Each row comes from the steps of one walk. Every step used is in the known rows, and no mark comes twice. Write the walk behind each row, first mark first.
Known rows
z, n: [  5 -21   6  -7  54  30  15 -69  26   1  17  11   3 -16  -5  16 -19  27
  -2  20   5  14  26  24  -1   3   4  -5  31  13  -1 -17   1   0  -4  23
   9 -28 -15  -3  -7]
n, z: [ 18 -33  15 -18  26  21 -11   0  12  11  34  12 -13  -6 -13  14  -9  12
   0  19  22   8  30  21  14   4   4 -19  27   9   2 -21   8   8   1   9
   3 -50  -9 -30   5]
a, n, z: [ 25 -34  18 -15  24  20 -20   1   2   3  39  15  -6 -14 -12  11  -7  13
  -1  15  12  36  28  33  28  -1  -4 -22  22   4   8 -34  -8  -5  10  18
  -3 -52 -13 -23  11]
a, b: [ -3 -26   1 -25  43  31 -17 -47  22  14  23   5  -2 -25 -13  17 -21  41
 -13  15  -2 -17  41   9  18   0  10  -6  33  26  -6 -18 -25  28  -9  15
   1 -25 -25  -9   0]
a, n, z, b, l, m: [ 22 -34  14 -15  33  16 -67  37  -1   2  36   8   2  -2 -14  35  -8  27
  -7   2 -26  -2  12  10  45   7  19 -16  40   3   0 -34   8 -26  15  19
 -17 -42  -3   4   7]
y, m, a: [ 18 -43   2 -26  59  34  15 -51  37  17  19  -3   1  -4 -35  13 -20  24
  -1  18   0 -14  38 -13  -4  25  17 -35  54  -3   4 -26  21  47   1  22
   3 -47   4   5  -7]
y, n, z, l: [ 29 -49   9 -31  -4  19 -18   8   1  27  33   1  -9  23 -30  24  18   4
 -15  10  12  -6  -6  40  24  13   7  -9  36 -21   2 -20  10 -23  -4  13
 -10 -34 -47 -20  -5]
m, l, n, z, a, b: [ 18 -13   7 -30  23  39 -17  23  16   9  32 -20 -13  -9 -26  18 -13  29
 -11   8   2 -38  32  -3  23   1  20  35  18  28  -2  -8  11 -42   8   8
   2 -24 -79  -6   9]
a, b, l: [-15 -23  -3 -23  49  20 -50 -15  34  20  26  11   1 -21  -1  18 -17  29
 -14  16 -10 -46  24   1  27   2  14  -8  35  33 -11 -11 -35   9  -1  12
   6 -20 -16  13  -1]
a, b, l, m, y, n: [ -5  -1 -15 -29  23  20 -49 -11  32  27   1   1  10   8 -18  38  12  35
 -21   3 -15 -75  13   2  38  22  36  20  65  -6  -1  -5 -33 -32   7  14
   3  -9   4  15 -10]
y, b, a, z, l: [ -5 -33  -7 -18   8  30 -27   0   1 -15  38  32 -10  -6   8   6  23  24
   0  21   5  11  25  16 -17 -49   6 -26  38 -14   4 -13  22  21  15  16
  -8 -35 -26 -28  -4]
n, a: [ 23 -25  16 -10  42  36 -15 -21  27  17  26   3  -2  -7 -14  12 -13  26
  -1  16   7  23  18   3  21 -16   9 -26  26  -3   6 -17 -30  47   0  14
   7 -28 -15   6   4]
y, b: [  2 -15   0 -16  41  19  -6 -61  35   5  25  30  -8 -13   2  27 -15  29
  10  19   8  12  14   1 -22  -5   9  -9  31  -9  -1 -23  19  36   6  36
  10 -42   3 -13  -5]
n, a, z, b: [ 25 -41  19  -7  36  41 -18  19  -6  10  33 -10  -6 -20 -10  17  -9  58
   1  19 -10  32  27   0  29 -37  21 -20  27 -12   2 -25  -5  39  10   5
 -25 -36 -32 -10  11]
b, l, n, z: [ 11 -19  12 -23  41  10 -51  55  46  31  34   8 -16  10 -13  16   2  10
 -11  13  10 -23  12  16   8   6   8 -24  32   9  -2  -3 -19 -36   0   5
   8 -49 -20   6   9]
a, z, l: [ 12 -32   6 -27  34  21 -28  20   0   6  38  10 -14  -5  -1   9   8  35
 -13  21  -5  12  12  15  -9 -35   8 -23  35  -7   1 -20 -22 -10   1  10
 -13 -40 -34 -24  -2]
a, n, z, b: [ 32 -55  20  -7  26  22 -19  -3 -13   2  40  10  -3 -15 -15  34 -20  32
  -6  13  -2  41  31  35  37   6   3 -18  24   7   1 -37  14  -9  14  16
 -20 -45 -23 -22  11]
a, b, l, n: [-13 -18  -2 -30  59  21 -56  12  60  34  22  -2  -2  -8  -7  19 -13  39
 -22   7 -16 -54  24  -1  17   3  15 -12  38  23 -10  -3 -46 -10 -10  10
   7 -24 -36  25   8]
m, l, n, a: [ 27 -16  10 -19  44  36 -20  14  41  21  24  -4 -14   5 -14  13  -1  27
  -2   8   0  -8  -1 -13  14 -25  19   1  22 -16   9  -5 -46   0   8   0
   8 -29 -35  15   3]
l, m, y, n, a: [ 31  -3   5 -15   9  35 -17 -16  27  24   0  -5   5  23 -29  29  14  29
  -8   3   7 -11  10   0  30   4  32   5  49 -40  16 -12 -32   5  10  17
   3 -17   2  10  -4]
b, a, n, z: [ 14 -43  11 -11  10  32 -18   2  -8  -6  39  30  -1 -11 -16  -2  -1  -6
   0  15  23  30  59  44  41 -10  -9 -33  37  11  12 -26  -1  24  16   5
  -3 -40  -6 -27  12]
m, y: [ 12 -17  -1 -12  37  23  -4 -45  32   8  17  31  -4  -7  -1  27  -7  36
  -8  28  19   9  33  17 -10   7   8  -3  36  -2   0  -7 -18 -16  11   9
   8 -24  13 -26  -5]
z, l, m, a: [ 18 -29   5 -42  39  28 -27 -18  23   8  20  -1   2  14 -27  27  -8  22
 -16   7 -31 -15  24 -22 -20   2  14 -34  46  -9   0 -23  -7  34   1  21
 -10 -41 -18  -6  -8]
n, a, b, l, m, y: [  3   5   2 -15  31  34 -72   5  42  12   9   4   3   4 -13  30   7  32
 -13   7 -17 -40   9 -16  36 -10  31  -8  39   8   2   2 -57  -7  12   7
   8  -3  -2  34  -2]
m, b, a, n, z: [ 17 -39  10 -18  13  36  -3   1  -7 -15  34  24   0 -17 -28 -12   6   8
 -15   9  -3  40  51  37  50  -7  -7  -9  21  19  12 -23   1  25  18   7
  -8 -34 -28 -38  15]
b, l, n: [  4 -16   1 -25  62  15 -49  16  62  31  25  10  -8   5   2  19  -9  26
 -16  13  -2 -29  13   1   3   3   8 -20  43   2  -3  -5 -37 -15  -4  11
  14 -37 -10  14   5]
y, b, l, n, z, a: [ 15  -1   9 -14  33  20 -44  40  53  15  37  10  -9   8  -3  27  -9  14
   0  14   3 -15   2  -9 -13  10  12  -2  20   2  -2  -5  40 -29  13  39
  16 -45 -39   9   8]
m, b: [ 12 -25   4 -26  51  32   7 -55  26   6  21  11  -5 -20 -19  10 -10  43
 -17  14 -18  17  26   6  14   3   7   4  23  13  -1 -16 -15  33   1  20
   2 -31 -24 -25  -2]
a, n, z, y, b, l: [ 21 -27   3  -6  29  -8 -55  16  29 -22  37  49   3   3   6  16   4  -3
  10  13 -11  18 -20  16  -6   6  -7  -6  25  -9   3 -18  14 -40  16  34
   4 -35  -7   2  -1]
n, a, z: [ 17 -20  18 -12  39  39 -18  22  10  12  31  -5  -9 -16  -9  -3   3  36
   5  20   5  28  22   2  20 -46  15 -25  24 -13   9 -20 -44  49   6   9
  -5 -43 -20  -9   9]
z, n, a, b, l, m: [ -8   2   9 -12  48  43 -51  -8  45   4  13 -15  10  -5 -21  16  -1  33
 -10   1 -35 -33   3  -5  46 -16  27  -3  24  24  -1  -7 -35  12  -6  20
   8  -5 -35  55  -2]

Which walk is each row?
[ -2  -4   0 -24  56  17 -49  -9  40  12  21  21  -2   0  -1  20  -4  22
  -7   8 -18 -35  14 -11  12   5  23 -22  56   4   0 -14 -33   9   4  21
  11 -37  28  16  -8] -> b, l, m
[  6 -38   1 -12  31  34 -11 -30   5  -2  28  38   7 -16  -3   4 -17   7
  -5  13  13  27  58  33  32 -13  -5 -26  44   8  11 -27 -21  37  12  15
   2 -31   1 -12   9] -> b, a, n
[  8 -45 -11 -27  67  19 -32 -22  51   2  16  -2  15  -3 -35  10 -19  20
 -13   9 -27 -58  23 -21   2  34  15 -11  57  19  -3 -10   2   8  -3  16
  -2 -12 -22  36 -15] -> z, y, m, a, b, l
[  8 -28  -6 -38  24  42 -25 -21  13 -13  19  15  -2  11 -33   8  14  25
 -33  -4 -33  -2  27   5  19 -12  11 -10  46   3   8  -9  -9  29   5  13
  -8 -14 -36 -17  -6] -> z, l, m, b, a
[ 29 -29   7 -25  35  26 -12  22  33  19  29 -11 -25   9 -41   9  12  17
   2   6  21 -32  -8   1  12   7  24   7  42 -13  11 -11  19 -57   7   2
   9 -45 -28   5  -3] -> y, m, l, n, z
[ 11   9  -8 -15  30  17 -15 -52  41  -9   6  30  -5   5  -4  45   6  38
   5  13   4  -2   8 -13 -32   2  20   2  50 -20   5 -10  21  -8  16  36
  13 -35  31 -12 -11] -> l, m, y, b
[ 21 -10  -3 -26  23  19 -36 -21  23   1  16  20  -5  21 -11  40  13  33
 -21  10  -7  -5   7   2 -19  -1  16 -11  47 -13   4  -4 -17 -47  12  15
  -3 -18  -5  -9 -11] -> z, l, m, y
[ -4  -5   7 -23  41  36 -70  11  43  16  19  -7   4  -4 -19  17  -2  31
 -13  -1 -29 -46   7 -21  45 -16  28 -18  35  12   0 -12 -48  35   0  14
   6 -14 -19  43   2] -> n, a, b, l, m
[ 12 -16  -1 -28  54  23  -9  -7  43  18  22  12 -14  -1  -4  19  -9  31
  -2   8   3 -26  10  -5  -7  -7  15  12  40 -10   2  -9 -29 -28   6   3
   9 -37 -20  -4  -3] -> m, l, n
[ -7 -27  -1 -39  62  24 -46  15  61  33  18 -16   4  -6 -18  21 -20  32
 -21  11 -27 -65  46 -20   1  12  13 -28  32  21 -11  -6 -36  28  -3   6
   1 -34 -43  17   8] -> m, a, b, l, n
[ 27 -35  13 -21   7  39 -28  36  -1  28  29 -17  -4  16 -20   7  25  29
 -12  11  -9  10  -4  20  33 -38  18 -17  29 -39  10 -20 -33  18   3  13
 -18 -29 -57   1   0] -> y, n, a, z, l
[ 33 -47  -4 -23  70  23   8 -52  43  -5  15   2   9   5 -42   7 -23  19
  -2  12  -7  -6  28 -14 -23  35   8 -16  62 -11   5 -18  17  23   0  22
  -4 -31  -7  12 -15] -> z, y, m, a
[ 33 -30   9 -25  45  10 -23  27  41   0  25   3 -12  16 -30   9  -6  16
 -14   8  13  10   4  18 -19  12  -5 -12  43  -5   5   0  -8 -38  -6   8
  -2 -35 -49 -11   4] -> l, n, z, y
[ -4 -26   8 -29  38  16 -64  50  44  30  34  -9 -11  -2 -19  19  -1  26
 -17  11   1 -51  17  12  28   4  13 -15  31  24  -7  -4 -25 -30  -5   2
   2 -33 -51  11  12] -> a, b, l, n, z
[ 20 -23  -5 -23  59  30  -3 -18  45  22  20  -2 -18   4 -32  14  -1  35
   0   3  10 -33  -5 -11   1   5  26   9  56 -16  11 -10  -1 -37   4  11
  13 -33 -12  19 -11] -> y, m, l, n
[ 30 -49  18 -17  13  17 -42  15  -4   1  46  18  -8   4 -15  22   5  11
 -14  12  -4  38   5  35  17 -12  -7 -29  14  -1   5 -28  -4 -33   7  19
 -13 -39 -43 -20   6] -> a, n, z, l
[ 20 -25  15 -28  34  19 -21  26  37  23  31  -3 -19   6 -24  16  -2  25
  -9  13  20   4  27  20  -1   2   4 -23  34  -1   1 -12  -4 -12  -4   6
   3 -53 -33 -17  12] -> l, n, z
[ 22 -12  13 -27  41  30 -31  46  42  15  34 -11  -5   8 -22   5  -6  31
 -26   9 -21 -10  15  -1  19  20  11  11  13  23  -1  -2   8 -31   9  19
   6 -29 -64  -8  14] -> m, b, l, n, z, a
[ -1 -23   0 -24  58  22 -25 -18  38  13  23  21  -2 -14  -5   9  -7  31
 -20  16 -29 -16  10   4  19   6  12   5  26  15  -4  -9 -27   6   4  17
   8 -27 -10 -10  -2] -> m, b, l
[ 28 -44   5 -10  17  21 -21   8  -5 -30  32  38   5  -2 -19  -7  -7 -16
  -3  11  17  38  39  46  23  -1 -19 -14  43   6  16 -21  -5   1  13   6
  -8 -25 -19 -22   8] -> b, a, n, z, y
[ -8 -22   0  -7  37  43   7  -9   0 -14  22  12   3 -25  -3 -13   3  23
   3  23  15  17  57  36  15 -35   6 -12  41  17   7 -15   3  25   9   2
  -2 -30  -8 -19  -1] -> b, a, z, n
[  9   0 -11  -7  13  27 -23 -40  19 -25  11  47   9   2  -4  29  11  17
   7   6   8  22  36   7  -4 -12  12  -9  54 -21  15 -16   9   9  33  31
   7 -26  33  -9  -1] -> l, m, y, b, a, n
[ 17 -14  12 -21  59  32 -47  33  66  29  22  -7  -7  11 -18   5   2  41
 -28   5 -30  -3  -8 -13  29 -13  15 -10  15  -5   4   2 -52  14   3   9
   7 -23 -51  25  14] -> m, b, l, n, a
[ 14   5   2  -2  34  16 -56  26  78  20  17  20  -5  21   4  38  14  33
   0  17   2  -4 -14 -14 -17 -12  16 -15  19 -30   3  10 -24 -27  21  21
  20 -22  -8  28   4] -> m, y, b, l, n, a
[  1 -40   4 -14  51  16 -38  27   3  14  34  13  -3 -22   9  18  -9  50
  -6  24 -16 -11  24   8  22 -18  21 -14  41   2  -9 -21  -7  -2  12   6
 -18 -40   0 -10   2] -> a, z, b, l
[ 13 -20  13 -24  42  43 -37   2  50  28  21 -28  -6  -4 -31  16 -13  44
 -21   3  -4  -7  25  -4  24 -21  13 -22  24   4   0  -5 -52  28 -10   8
   1 -19 -71  26  16] -> l, n, a, b
[  2 -21   3 -20  52  20 -50  33   0   6  28   3  -4 -10   0  24   0  56
  -9  10 -32 -25  19 -13  18 -20  34 -13  59   0  -3 -23 -10   5   9  13
 -21 -44   9  -2  -1] -> a, z, b, l, m
[ 39 -44   4 -20  47  22   3 -22  27 -17  23   1  -7   2 -56  -6   4  24
 -13   5  -7  19  -7  12  12  28   8  14  45  -1  10  -9  36 -28  -1  18
  -8 -23 -41 -13  -8] -> n, z, y, m, b
[ 19 -23   4 -23  44  47 -26  -5  52  26  20 -34 -10   1 -47  12   6  41
  -7  -2  -5 -41  -7 -19  39 -16  34  11  34  -5   9  -6 -29 -16   2   5
   8 -14 -57  45  -1] -> y, m, l, n, a, b
[ 19 -23   9 -26  31  19 -16  38  25  15  32   2 -24  -1 -14  14   6  17
   0  12  15 -18   5   9   4  -9  14   8  29  -3   5  -9 -11 -43  10  -3
   5 -46 -33 -20   1] -> m, l, n, z
[ 29 -35  10 -17  35  10 -15  -2  15 -13  30  17  -6   1 -18   6  -8   9
  -4  17  14  20  13  24  -7  12  -6  -6  41   2   3  -9   9 -20   0   9
  -4 -33 -24 -20  -4] -> n, z, y
[  4 -31   1 -48  37  33 -36 -21  19   5  18 -14   7   1 -33  31 -11  29
 -26   1 -41 -40  36 -21  -3   0  18 -29  42  16  -5 -22 -10  37  -6  18
 -14 -27 -52   1  -4] -> z, l, m, a, b
[ 21 -10  14 -18  39  23 -44  55  40  23  38  -4  -8   8  -9  14 -15  15
 -14  15   6 -17  20   4   8  15  12  -9  28  14  -1  -5   5 -40   6  18
  12 -39 -37   5  13] -> b, l, n, z, a
[ 11   2 -12 -20  25  12 -44 -10  38  26   2  19   9  23 -11  34  14  26
 -14   8  -2 -54   3   5  22  29  33  11  67 -25   6  -6 -31 -33  14  18
   9 -21  36   8 -13] -> b, l, m, y, n
[-16  -6  -4 -31  48  22 -61  -7  36  14  19   5   2 -11 -13  21  -9  32
 -15   2 -25 -62  22 -15  27  -1  26  -8  50  22  -5 -13 -34  16  -4  17
   5 -25  -2  19  -5] -> a, b, l, m
[ 16 -20  14 -27  36  15 -52  51  21   3  28   6   6   5 -21  14  -2   1
   2   6 -25 -22  30 -11  20  13  13 -41  33   2   6 -33 -10  18  18  20
  -3 -57  14  -1   6] -> b, l, m, a, n, z
[ -3 -21   9 -15  40  32 -59  -3  34  24  27  -1   1 -15  -9  16 -14  26
 -11  13 -15 -27  14  -5  47 -16  17 -17  21  20  -5 -10 -46  34   0  10
   7 -14 -26  31   5] -> n, a, b, l
[ 30 -28   8  -9  25   3 -23 -13  16 -28  33  39   1  -2 -11  16  -3   8
  10  11   0  46  -5  23 -16   6 -11  -4  27 -14  10 -25  22 -16  13  40
  -4 -40 -22 -15   0] -> a, n, z, y, b
[ -5 -43  -6 -30  58  30 -28 -25  47  27  21  -7   8 -17 -35  15 -19  28
  -7  15 -22 -66  37 -21  23  27  24 -27  48  22  -7 -18   2  26   0  15
   3 -27 -10  30  -5] -> y, m, a, b, l
[  3  -1   8 -29  23  34 -58  29  13   5  30  -8   2  -4 -18  16  -9  23
 -15   7 -16 -47  25 -10  37  12  26   6  35  38  -4 -14  11  -7   3  26
   2 -24 -33  11   3] -> n, z, a, b, l, m
[  1 -29  -3  -8  48  57  27 -34  16 -20  17  -7   1 -20 -41 -24  20  42
  -7  11  -7  13  39  29  29 -19  17   3  43  13  14 -12  30  11   8   9
  -6 -20 -28  -7  -6] -> y, m, b, a, z, n
[ 42 -44   0 -17  66  23   2 -38  30 -11  18   9  19   1 -39   6 -22  17
  -2   6 -19  19  27  -4 -10  28   0 -25  54 -16  14 -30   6  14   8  33
  -6 -32 -14  16  -6] -> z, y, m, a, n
[ 25 -29   3 -14  -6  20  -2  -5   8  23  17  10  -7  14 -21  28  14  15
  -5  22  35 -10  24  39  23  29  13   8  42 -20   5 -11   5 -36  13   7
   0 -36   1 -34  -2] -> m, y, n, z
[ 12 -22   0 -10  32  -5 -48  13  39 -16  33  46  -6   8   5  18   4   1
   9  16   0  -5 -21   7 -20   9   0  -1  32  -3  -2  -4  31 -28   9  27
   5 -34  -7  -2 -11] -> n, z, y, b, l
[ -7 -26  -8 -12  24  31  -7 -63  26  -9  24  43  -2 -16   3  13  -6  16
  10  18  20   7  43  14  -5 -12   4 -17  43   1   2 -15  27  59  13  24
   9 -36   8 -20  -4] -> y, b, a
[ 18  -5  -2 -19   2  11 -45  31  23  25  12  11  -3  27 -16  30  26   7
  -7   8  14 -52   3  16  33  31  28   9  57 -21   7  -8  -3 -51  15   8
   5 -33  20  -5  -8] -> b, l, m, y, n, z
[ 14 -23  12 -21  20  43 -12 -11   0   6  36 -10  -2 -21 -23  12 -24  25
 -12  18   6  -5  44  10  31  11  10   9  20  39  -5 -23  20   7   2  25
  -4 -26 -59 -18   9] -> n, z, a, b
